Known rows, with every way that one mark hangs from another:
denisi(zegap): [-17 -11  47 -12   7   0  18  20  -2  -1   6  -7 -14  14  -1  25 -16  17
  49  13  32   1   1 -14  34  12   0 -16  -7  41 -23  -2  -3 -26  15 -17
   8  10   4 -20  17  -2   7   6  -2  13 -26   7 -13]
ralagid(tesa(zegap(denisi(gofu) kofad))): [ 10  -3 -13  -6   3 -21  15 -10 -31  -6  -8 -21   2   6  18 -24  13 -12
 -39 -35   9   3  18  -1 -14 -33  19 -39  19  21 -21 -13 -11   4  10   2
  -1  22  14   6   4   0  13   8 -20 -27  18 -16   2]
duzo(zegap(kofad tesa)): [  3  24  -3  -2  -8  11 -20  12 -17  12  13  -9 -11  20 -15   1   3  21
   4  -4 -10  -4 -14 -22  12  66  -3 -20   0  19 -21 -11   4  24 -21  12
 -14 -13  -7  -5 -11  17  -9  14  12  -3 -11   4  14]
dibuda(denisi(gofu zegap(kofad tesa(ralagid)))): [ 10 -32 -31   2  -7  30  25 -11  17  -4 -19   7  34  -5  36 -23  30   9
   6   4  27  25  26   3   6 -14   4  38   2  17  32 -14   2   2  -9  -7
 -28   5  -7 -14 -30  10 -12  21   9  -7  -2  -6  21]
zegap(denisi(dibuda gofu) tesa(ralagid)): [ 15 -22   0  15 -18  -4   0 -36  13 -10 -24  15   4 -32  19 -17  32 -38
 -18  14  19  25   7   7 -11 -37 -26  14   3   6  34  10  29   0  -2  -4
 -32  30  -6  26 -43  25 -23 -30   6  31  -1 -21   5]
gofu(denisi(dibuda zegap)): [-17  -1  56  25  17  18 -15  25  25  -3  15  -9 -24 -13  21  23 -34  -7
  59  26  42 -10   3 -24  20  21 -25  15  22  -1  -2   6   5 -39  30 -16
  -2  38 -17 -11 -10  -3   6 -14  19   4  12   3 -16]
tesa(ralagid zegap(denisi kofad)): [ 32 -33 -27  14  -7 -47  10  32 -11  10 -13 -17 -25  25  -4   9  -2   9
 -50  -4 -12  -8  41  30  -9 -20  13 -19  -3  49   2  -2   3 -25   9  13
  13  -1 -15   0 -13  -8  -5  24   8  -9  13 -17  25]
tesa(ralagid zegap(denisi)): [ 35 -33   6  21 -15 -54  19  36  -8  13 -19 -16 -14  33   4  27  -7   3
 -49   8   5   0  29  42  14 -38  10 -34 -12  61  -7  -5  10 -48  15  -3
  25  15 -22   4  -9  -7 -12  13  -6   8  -9 -15  12]
kofad(zegap(tesa(ralagid))): [ 28 -31  10  13 -11  -1   9   3   0   3   9   7  -3  50 -10  27  -9  20
 -10  27  -3  23  -8  15  36   9 -11  -3   3  56   8  -8 -14   2 -28 -14
  10 -19  -5  -3  17  -4 -31   0 -13  38 -46  22 -17]
tesa(zegap): [  4 -12  54  -1   8 -24   7  41  -1   4  -1 -21 -26  25 -19  24 -25   9
  -3  -1  12   7   4   8  31  -5  12 -40   1  76 -52  -5  -9 -27   3 -16
  25   4 -11  -1  13  -3   6  13  -4   3 -11   2  -2]
tesa(ralagid zegap(denisi kofad(fopod))): [ 19 -18 -39  21  -7 -51  16  25 -13   9 -15  -4  -6  17  -5  14  -2  -3
 -66   0 -26 -26  33  43 -17 -29  22 -16 -26   0   4   1 -15 -28  17  19
  39 -17  -2  -7  -3 -26   7  18   1 -15  14   1  15]
gofu(denisi(dibuda)): [-12   1  71  26  13  19 -27  30  17   2   6 -16 -41   2 -10  26 -35 -20
  39  11  20 -19 -19 -12  18   6 -27  11  37  -2 -17   4   6 -13  14 -32
  -4  25 -38  23 -16 -11  -9  -8  15   7  12   6  12]
kofad(fopod zegap(denisi tesa)): [ 14  29 -20   8  -4  -7  -8  -7  -6  19  26  17  14  21 -10  16   1   5
 -29  11 -41 -19 -32  19  -3 -15   4 -11  -8 -17  -5   2  -9  12 -25   0
  33 -17  22  -8  45   3  -1 -15 -35   4 -36  25 -33]
fopod(kofad(zegap)): [  3   9  40 -14  36   2  -3  14 -27  20   9 -24 -41  42  -7  33 -18  22
  48  20   7  20 -14 -18  32   7  -6 -28 -15  18 -33   4 -21   3  -6  -5
   6 -12  -4  -4  27 -19  10  -3 -34  19 -24  15  -1]
ralagid(tesa): [-12 -15  47 -12  -2  16  34   3  -2 -25  -3 -32 -23  27 -15  26 -29  11
  29 -21  22  -4 -33 -11  40  -3 -19 -46  36  44 -39 -29  -9   9  15 -21
   8   0   1  -5  14 -23  -9  26 -13   7 -20   5  10]
ralagid(tesa(zegap)): [  2 -19  41   8   2 -17  25  20  -7 -16   5 -37 -11  37 -10  22 -32  17
   3 -28  25   4   0   5  43  -8  -5 -48  28  69 -57 -21 -15 -10   9 -13
  27   4  -7   0  21 -22  12  22 -11   4 -13   9  -7]
zegap(kofad(fopod)): [-28   4  21 -21   6   0  12  19 -14  -4   5   1 -19  -3 -34  10 -17   2
   7 -12 -22 -29 -34   0   9  10  14 -17   5 -14 -19   4 -11  15   5 -11
  33 -38   7   0   9 -30   8  17  -1 -20  12  10   8]
duzo(zegap(kofad(fopod) tesa(ralagid))): [  7   9 -47  31 -13 -16  -3   7 -21  12 -13  12  18  20  -4  10   5   9
 -37   7 -14 -25  -2   8  14  46  -1 -10 -12  -1   0   5 -16   7 -13  27
  24 -35  -4 -26 -18 -24   5   5  12  10  -8   0   0]
gofu(denisi(zegap(kofad tesa))): [ -8  19  -6  15   8  35  -7  25  18 -12  11   5 -11  14  -2  -8 -21  20
  33   0  -4  -2  10 -19  -2  57 -16  13  10   5  21 -26   4   6  -7   6
 -14   0  -6   2   9   9   0  21  24 -17 -21  12  -5]
denisi(dibuda gofu zegap(tesa)): [-17  -6  35 -16  -8  22 -11 -29  23 -15   8  11  30 -35  16 -12  17 -15
  58  22  46  31   0 -18  11  11 -10  23   6  -2   6  16   7  -3   7 -19
 -33  21   9   5 -17  33   4 -34   9  30 -12  -3 -31]
zegap(denisi(dibuda) kofad(fopod) tesa(ralagid)): [  0  -8 -50   0 -18  -4  -7 -14  16   0  -4  29   3 -21 -10 -11  12 -17
 -34   1 -31  -7  -3  19 -23  -4 -10  25 -12 -53  42   9   9   9  -1  16
  -4 -25  -9  13 -11   3 -17  -7  13   1  20  -9  11]
ralagid(tesa(zegap(denisi(dibuda) kofad(fopod)))): [  8  11 -11   5   5 -17  -4 -14   3  -5  14 -20  -2 -18  -1   1 -10  -3
 -34 -29  -9 -23  11   9 -17 -17   6  -5  11 -44 -26  -2 -18  -8  20  15
  20  -4   6  -4  17 -11  18  -1  -5 -23  43  -4   9]
fopod(kofad(zegap(tesa(ralagid)))): [ 26 -14 -14  13   4   7   8  -1  -6   9  -6  -3 -11  51  -8  25  -5  27
  20  24   4  44  11  -7  32  14 -19  -9 -19  35   9  -5 -23  23 -18  12
  -2 -24 -11   0  12 -12 -10   9 -18  43 -43  15   1]
fopod(kofad(zegap(denisi tesa))): [ 15  29 -14 -12  15   9 -15  -9  -2  22   5 -16 -10  34  -7   7   1  14
  17  11 -27  26  -1 -11  14  11 -11 -22 -27   2   7  -7  -3  24 -16  12
  -6  -3   0   3  29  14 -13   0 -40  14 -51   5  -2]

Rows:
[-23  16  10  19  27  13 -18  23  15  -1  19  10 -11 -23   9  10 -35 -10
  34  13   1 -30  -4 -13  -6  35 -12  45  11 -66   9  18 -14 -23  25   5
  11   3  -3 -15  -1 -28  15 -16  24 -21  33  14  -7]	gofu(denisi(dibuda zegap(kofad(fopod))))
[ -4  21 -15 -30 -12  13  -7   7   3   7  13  -3 -13   3 -27 -11   8   3
 -10 -25 -35  -5 -16   1 -26  16  -6 -14  -1   7  20 -23  26  28 -14  -1
 -13 -10   3  18  12  14 -27  30   4 -11 -11  -5  22]	zegap(denisi kofad tesa)
[ -1 -31 -28  -8 -18  11  21   8  23 -18   0  11   6  19   3   7   8  16
  12   2   8  18  23   3   5  40 -12  20  -3  32  36 -16  -2   2   2  15
 -16 -14   3  -9  -6  -4 -15  26  18   6 -28  -3   6]	denisi(zegap(kofad tesa(ralagid)))
[ 24 -38  -6  18 -11 -42  -9 -10  -5  12 -24   2  -2 -31  22 -15  23 -25
 -39   3  18  17  49  10 -18 -36  15  15   9   9   6  25  12 -30  15   0
 -27  25 -19   7 -41  13   5 -18  14   3  45 -21  16]	tesa(ralagid zegap(denisi(dibuda gofu) kofad))
[  1 -36 -15  -5 -21   8  -5 -33  19 -17  -7  27  27 -33  24 -19  31 -12
  26  20  41  36  34 -17  -2  16 -16  49  -1  -1  37  22  -1  -4   0   5
 -45   5   6   4 -34  26   2 -14  31  20  13 -13  -6]	denisi(dibuda gofu zegap(kofad tesa(ralagid)))
[-23  23 -21 -17  14  34  11 -11   7  -7  -3  22  51 -20  18 -23  14  12
   9  -7   4   6  -5  -8  -8  -5  10  34 -10 -32   5  -9  -7  10 -10  -3
   4 -13  17 -21   4   5   9   0   2 -29   6   9  -1]	dibuda(denisi(gofu zegap(kofad(fopod) tesa)))
[-16  34 -22  21  16  24  -3  22  12  -9  11  16  15   6  -8   1 -24  11
  14   3 -14 -32  -3  -3  -9  37  -8  22  -5 -40  25 -15  -9   4  -6  17
  18 -12  11  -9  19 -14  15  11  20 -29 -14  16 -17]	gofu(denisi(zegap(kofad(fopod) tesa)))
[ 13  -5   5  -9   3 -15  -5 -30  -5  -6  -8 -21   8 -25  19 -23  23 -19
 -19 -34  19   6  20 -15 -15 -34   7  -8  25  -6 -19   4   0  -2  20   4
 -16  27   8  16 -11  11  13 -16   3  -8  43 -15   9]	ralagid(tesa(zegap(denisi(dibuda gofu) kofad)))
[ -3   5  22  -9   1  37  14 -11  19  -7 -12   4  28  -2  22  -4   9   8
  33   8  36  21  -1  -8  22 -14   0  20   0  28  -7 -13  13  -6  -6 -30
 -19  28   4 -16 -10  19   2   4  -8   2 -28   2  -6]	dibuda(denisi(gofu zegap(tesa)))
[-13   6  -3 -17   7  47   9 -10  18  -2  -3   4  28 -14  21 -36  19  11
  21 -12  21  18  -1 -18   2  11   5  30   3   6   4 -16  15   9  -7 -16
 -23   3   2 -14 -16  19  -4  19   4 -15  -3  -2  11]	dibuda(denisi(gofu zegap(kofad tesa)))
[ -8 -10  47 -18   0  -2 -14 -14  -8   0 -18  -6 -13 -44  14 -12  19 -46
  16  15  21   6 -17 -14  -7 -45  -3  -6  15 -11  -8  30  29 -15   6 -27
 -27  33   2  13 -31  14  -9 -36 -10  13  22 -15  -1]	zegap(denisi(dibuda gofu))
[-18  24 -26 -16 -15   9 -18 -39  -1  -3  -2  33  23 -60  -1 -39  29 -27
 -16  -8 -17  -7 -17  -3 -37 -18   0  17 -10 -71  18  18  11  29 -16  -1
 -14  -6  21  20 -12  20  -5 -31   1 -10  35 -12  -7]	zegap(denisi(dibuda gofu) kofad(fopod) tesa)
[  3  -5 -60  10 -11 -21  19 -18 -14  -6 -36  28  29 -10   7 -29  27 -19
 -57   8 -23 -13  -2  14 -34 -32   3   1 -13 -30  44  -9   3  31 -11  16
   9 -19  15   8 -16  -6  -9  -1  -2  -5  -1 -12   0]	zegap(denisi(gofu) kofad(fopod) tesa(ralagid))
[  4  18  25   6  14 -30 -24 -41 -23  20   4  20  14 -31  26   5  10 -25
  -2  26   1  -7 -19  -5  -6 -45   9  11  -3 -54 -18  46 -13  -3   0 -11
  19  14  19 -11   5   2   9 -60 -30  19  19   6 -47]	kofad(fopod zegap(denisi(dibuda gofu)))
[  6   9 -24   3   6 -24  20   3 -17  -2   1 -17  -7  16  -8   7  -8  12
 -43 -33 -20 -31   8  19 -11 -22  17 -36   1  -7 -20 -18 -22  -4  12  20
  39  -7  12 -12  30 -30  15  17 -17 -25   9   1   2]	ralagid(tesa(zegap(denisi kofad(fopod))))
[ -6   9  -2 -30 -19  30 -23  -6  15   2  20   1 -19 -24 -24 -17  12  -6
   3 -15 -33   3 -12 -12 -21  20 -15  18   8 -20  20  -1  29  19 -20  -5
 -35   4  -2  27  -5  29 -28   5   9   0  16  -5  22]	zegap(denisi(dibuda) kofad tesa)
[ -8   6   6  -6  10 -25  -3  35 -16   3   3  -2  -3   8 -28  18 -20   8
 -22 -13 -15 -26  -3  17   7   5  23 -21  -6   8 -33   6 -21   0   4   6
  42 -25  -4 -11  20 -14  22  13  -3 -15  11  14  -2]	tesa(zegap(kofad(fopod)))
[-23  26 -10  20   8  38 -24   4  27 -11  25  13  12 -20   5   1 -26   4
  30  11  -2 -21   2 -13 -17  54 -20  52   5 -66  26   2  -5   4   5  13
  -4  -4   7  -1   5  -5   8  -7  25 -15  15  19 -17]	gofu(denisi(dibuda zegap(kofad(fopod) tesa)))
[-11  17  -7 -18   1  -8   7  14 -13   9   2   0 -25  -9 -19   1  -7  -5
 -17 -14 -41 -38 -29  15 -25 -21  13 -12 -11 -29  -7  11   7   6   8   0
  27 -19  13 -10  15 -23   0  11 -11 -33  10  -3   5]	zegap(denisi kofad(fopod))
[ -4  11   5 -13 -13  -1   9 -15  -5  -7 -17   9  11 -12  -3 -22  22 -18
  -2   1   1  15 -23   1 -11 -29  -6 -17   0  24  14 -10  37  22 -17 -16
 -14  23  12  22  -3  30 -22  -8 -14  13 -25 -12  -8]	zegap(denisi(gofu) tesa)
[ -1   9  -3  -1   2 -27 -26   7  -3  14  12  -4 -10 -24 -12   4  -6  -9
 -35 -13 -25 -22   3  23 -18 -16  21   3 -12 -41 -16  24  -7 -22  12  15
  26   1  -4   2  -2  -1  19 -18   8 -21  44  -9   6]	tesa(zegap(denisi(dibuda) kofad(fopod)))
[-15   3  -8 -27  -1  15  -1 -16   2 -18  -1  21  23 -16  10 -27  16   6
  31   5  20  23  11 -21  -7  26   4  14  -8   7  10   0   3  18 -12   0
 -27  -1  27  -1  -2  23   6   7   7  -2 -18  -6 -21]	denisi(gofu zegap(kofad tesa))
